Each row comes from the steps of one path. Every step used is in the known rows, and no mark comes twice. Write the path behind each row, first mark first.
Known rows
gezal-bofa: [ 1.28  0.16  1.73  0.10 -3.20 -2.82 -1.42  2.86 -1.53 -0.47 -1.73 -0.91
  3.53 -2.00 -2.08  3.27  2.51  1.35 -0.38]
nisek-gotor-bofa-gezal-lezib-ratep: [ 0.48  2.76 -2.58  0.38  0.69  0.41 -1.81 -2.17 -1.23 -0.91  1.60  2.67
 -1.75 -0.84 -0.05 -1.75 -1.27 -0.07  1.12]
lezib-ratep-nisek: [-0.33 -2.76  0.27 -1.37  2.05 -1.58 -1.50  1.11 -2.81 -1.73  0.62 -0.07
 -0.44 -3.31 -0.56 -5.32 -2.73 -5.02 -2.91]
lezib-ratep: [-0.79 -0.36  0.19 -1.89  1.82 -3.17 -3.07 -0.56 -1.54  0.02  0.55  0.24
 -2.92 -3.49  0.79 -2.60 -0.93 -4.19 -2.95]
gezal-nisek-ratep-lezib: [-2.19  0.79  0.84  1.32 -0.68  2.15 -3.71  0.20 -0.21  1.29 -0.70 -1.95
 -1.71 -1.64  4.14  1.35  0.18  1.82 -3.97]
refab-gezal-lezib-ratep: [-0.59  2.20  0.83 -1.12 -3.64  2.19  3.42 -0.31  0.22 -1.91  2.30 -0.50
  2.34  1.14 -2.88  2.40  1.28 -0.91 -2.62]
gotor-bofa-gezal-nisek-ratep-lezib: [ 0.65  1.55 -1.00  0.03  3.26 -1.42 -0.41 -2.26  1.34  3.40  0.89 -0.26
 -2.05  1.41  0.17  0.66  1.51  2.51  2.68]
refab-gezal-nisek-gotor-bofa: [ 0.81  4.21  1.29  0.11 -2.50  4.12  1.32 -2.57  1.44 -0.92  1.97 -3.91
  2.27  0.51 -0.11  2.42  0.89  1.42 -3.88]
lezib-ratep-nisek-gotor-bofa: [ 0.24 -1.57 -1.34 -1.42  2.53 -0.44 -1.92 -0.78 -3.54 -1.98  0.95  0.83
 -1.03 -4.35 -0.76 -5.88 -3.72 -5.32 -3.08]
gezal-lezib-ratep-nisek: [-1.72 -0.83 -0.15 -0.16 -2.16 -0.04 -0.12  3.22 -2.48 -2.85  0.06  1.99
  0.88 -0.89 -2.37 -1.76 -1.29 -3.15 -1.49]
gezal-lezib-ratep: [-2.07  0.74 -0.24 -0.59 -2.38 -1.17 -1.30  2.06 -1.59 -1.63  0.02  2.24
 -0.83 -1.04 -1.30  0.20 -0.02 -2.46 -1.52]
gotor-bofa-gezal: [ 1.74  1.44 -0.40 -1.91  3.77 -3.58  0.74 -1.88  1.76  2.16  0.24 -0.08
 -1.36  2.18 -1.74  0.70  2.06  1.90  5.22]
gotor-nisek: [-4.83 -1.86  2.71 -2.91  0.59 -0.92  3.10  1.34  2.73 -1.84 -3.21  0.99
  0.15  0.48 -0.49 -1.17 -0.13 -0.76  0.05]
bofa-gezal-nisek-ratep-lezib: [-1.31  0.12  1.04  4.61 -0.33  1.50 -1.90  1.85  1.76  2.08  2.88  0.24
 -0.63  2.80  4.11 -1.91  1.15  4.13  0.63]
nisek-gezal: [ 1.77  0.95  0.08 -2.70 -2.01 -3.28  1.50 -2.57 -0.42  3.57 -4.75  0.25
 -0.84  0.04 -3.46 -0.56  2.25 -1.68  1.95]
refab-gezal: [ 0.78  1.94  1.87 -2.63 -1.65  1.16  3.29 -1.11  1.48 -1.67  0.98 -3.18
  2.36  1.74 -1.99  3.88  2.01  1.33 -0.57]
lezib-gezal: [ 3.60 -2.58 -0.05  0.19  2.31 -0.80  0.33 -0.40  3.04  2.54 -1.31 -1.94
 -1.00  0.82  3.41  4.32  0.36  0.41  1.45]
ratep-lezib: [ 0.12  0.20 -0.80 -1.88  1.42 -3.68 -2.06 -0.40 -1.75 -1.09 -1.61 -1.44
 -1.11 -0.69 -0.67  5.71  0.77  1.36  2.82]
refab-gezal-nisek-ratep: [-0.74  2.29  2.22 -0.12 -2.77  4.86  1.97 -1.15  1.86 -0.05  1.65 -3.50
  1.73  0.88  1.12  2.04  1.52  1.92 -4.72]
refab-gezal-lezib: [-0.23  2.65  1.33 -1.44 -4.27  2.51  4.25  0.40  1.08 -2.52  1.02 -1.45
  3.38  2.75 -3.29  4.77  2.27  1.50 -0.53]
ratep-nisek-gotor-bofa: [ 1.51 -1.18 -0.99 -1.84  1.64  1.29  0.35  0.46 -2.63 -4.18 -1.56 -0.76
  2.08 -1.46 -2.22 -2.52 -2.99 -0.89  1.33]

Write each row's path
[ 1.33  2.28  0.27 -0.03  2.88 -2.35 -0.44 -1.53  2.22  2.84  0.78 -1.18
 -1.15  2.05 -0.29  0.13  1.98  2.01  3.06]
gotor-bofa-gezal-nisek
[ 0.93 -2.76 -0.14 -0.49 -0.45 -2.10 -0.01  0.18 -3.75  0.79 -0.67  0.95
  0.80 -3.85 -2.90 -6.41 -1.66 -6.01 -3.24]
lezib-ratep-nisek-gezal-bofa
[-0.37  1.08  2.51  4.60 -0.70  0.08 -2.08  2.72  2.80  1.37  2.95 -1.01
  0.75  3.55  3.22 -2.10  1.71  3.49  1.28]
bofa-gezal-nisek
[-4.43 -1.15  1.44 -2.35 -3.11 -0.70  5.85  0.03  2.08  0.93 -5.03  3.58
  0.61  1.32 -3.92 -2.43  0.93 -2.30  0.52]
gotor-nisek-gezal-lezib
[ 0.63  1.64 -1.17 -0.95  2.29 -2.97  0.81 -1.36  0.78  1.94  1.25  1.72
 -1.57  1.80 -2.46 -0.22  1.46  0.35  3.78]
gotor-bofa-gezal-lezib-ratep
[ 0.55 -2.58 -0.37 -1.43  0.82 -2.01 -0.08 -0.54 -3.12  0.62 -0.75  0.83
 -0.55 -3.21 -2.33 -6.75 -2.09 -6.21 -2.63]
lezib-ratep-nisek-gezal
[-1.94 -1.26 -1.53 -2.52  1.57  0.47 -1.23 -1.06 -1.83  0.33 -1.87  0.95
 -3.24 -1.80  1.73  2.66 -0.17  1.85  0.28]
nisek-ratep-lezib
[ 1.01 -1.09 -1.16  0.19  0.31  2.31  1.11  1.62 -2.19 -4.05 -0.09  0.80
  2.83  0.44 -2.47 -3.23 -2.62  0.12  2.44]
ratep-nisek-gotor-bofa-gezal-lezib
[ 2.29 -0.78 -1.72  2.60  1.34 -0.13 -2.52 -1.33  0.21  1.68 -0.26 -2.14
 -1.21 -0.71  3.78  6.01 -0.58  1.34  0.08]
ratep-lezib-gezal-nisek-gotor
[ 0.80  3.09 -2.29  0.08  0.28  0.71 -1.09 -1.66 -0.64 -1.34  0.72  2.03
 -0.93  0.28 -0.37 -0.11 -0.64  1.63  2.63]
nisek-gotor-bofa-gezal-lezib
[-1.45  0.25  1.80  4.39 -0.47  1.92 -1.68  2.16  2.52  2.01  2.85  0.25
 -0.41  2.93  4.31 -3.02  1.20  3.90  0.22]
bofa-gezal-nisek-ratep
[-0.30  1.79  1.38  5.37 -1.24  1.77 -2.81  2.08  2.03  0.32  3.41 -0.06
  0.62  2.71  3.94 -3.00  0.49  3.56  0.57]
bofa-gezal-nisek-gotor
[ 1.16 -2.10  0.13 -1.23 -2.72  0.17  3.51  1.87 -2.29 -1.06 -3.86  0.45
  3.47  0.80 -5.42 -3.11 -0.42 -2.20  1.95]
ratep-nisek-gezal-lezib
[ 1.34  2.67 -1.90 -0.48  1.61  0.04 -1.69 -2.47 -0.36 -1.04  0.71  1.22
 -1.28 -0.15  0.34 -0.58 -0.73  1.52  2.66]
nisek-gotor-bofa-gezal
[ 1.25  3.01 -1.99 -2.72  1.56 -0.31 -2.21 -3.13 -1.30 -1.81 -1.29  0.19
 -1.70 -2.20 -0.32  1.18 -1.05  0.16  1.14]
nisek-gotor-bofa
[ 2.83 -0.28 -2.26  1.68  2.43 -0.64 -2.10 -2.57  0.25  2.40 -0.46 -2.19
 -1.62 -0.81  2.82  6.31 -0.40  1.06  0.63]
ratep-lezib-gezal-nisek-gotor-bofa
[-5.06 -4.22  0.21 -1.96  1.84  1.56  3.83 -0.25  2.30  0.63 -2.97  2.58
 -1.90 -0.47  1.93 -0.05 -1.15 -0.08 -0.83]
gotor-nisek-ratep-lezib-gezal
[-0.75  2.21  1.54  0.14 -2.51  4.52  1.73 -1.54  1.24  0.13  1.72 -3.56
  1.63  0.73  0.98  3.14  1.38  2.16 -4.40]
refab-gezal-nisek-ratep-lezib
[ 4.45 -2.95  0.29  2.15 -0.30 -1.03  0.34  1.12  1.77  3.08 -1.18 -1.45
  1.86 -0.51  2.00  5.06  1.32  0.79  0.15]
lezib-gezal-bofa
[-0.32 -2.03 -0.70 -0.61  1.47  0.00 -2.33  0.47 -3.69 -2.88  1.12  0.81
 -0.50 -4.23  0.14 -6.17 -3.85 -4.94 -3.63]
lezib-ratep-nisek-gotor
[-0.88  0.64  0.90  2.93 -2.07 -0.43  0.54  3.71  1.70 -0.38  2.21  2.24
  1.19  4.89 -0.15 -0.37  1.94  3.40  4.52]
bofa-gezal-lezib
[-1.03 -0.46 -0.31  4.08 -1.76  1.18 -0.07  3.44 -0.40 -1.47  3.83  3.53
  1.12  2.65  0.12 -4.59 -0.80  0.59  1.95]
bofa-gezal-lezib-ratep-nisek-gotor
[-1.27  0.21 -1.56 -0.46 -1.54  0.58 -0.29  1.44 -3.00 -2.71  0.20  2.55
  0.34 -1.69 -2.72 -2.10 -2.02 -3.41 -1.37]
gezal-lezib-ratep-nisek-gotor-bofa
[ 3.08 -1.55  0.88  2.87  1.05  1.10 -1.26  0.17  3.78  3.50 -0.56 -3.42
 -0.49  0.60  5.42  3.59  0.30  0.55 -1.67]
lezib-gezal-nisek
[-4.64 -4.48  0.45 -0.98  0.54  1.42  3.86  0.38  1.67  0.87 -2.95  2.82
 -0.47 -1.05  1.27  0.28 -0.62  0.13 -1.42]
gotor-nisek-ratep-lezib-gezal-bofa
[ 2.70 -2.00 -1.63  0.09  2.63 -2.43 -0.82 -1.25  0.27  1.67 -1.21 -1.68
 -1.39  0.00  1.79  7.19  0.28  1.21  2.83]
ratep-lezib-gezal
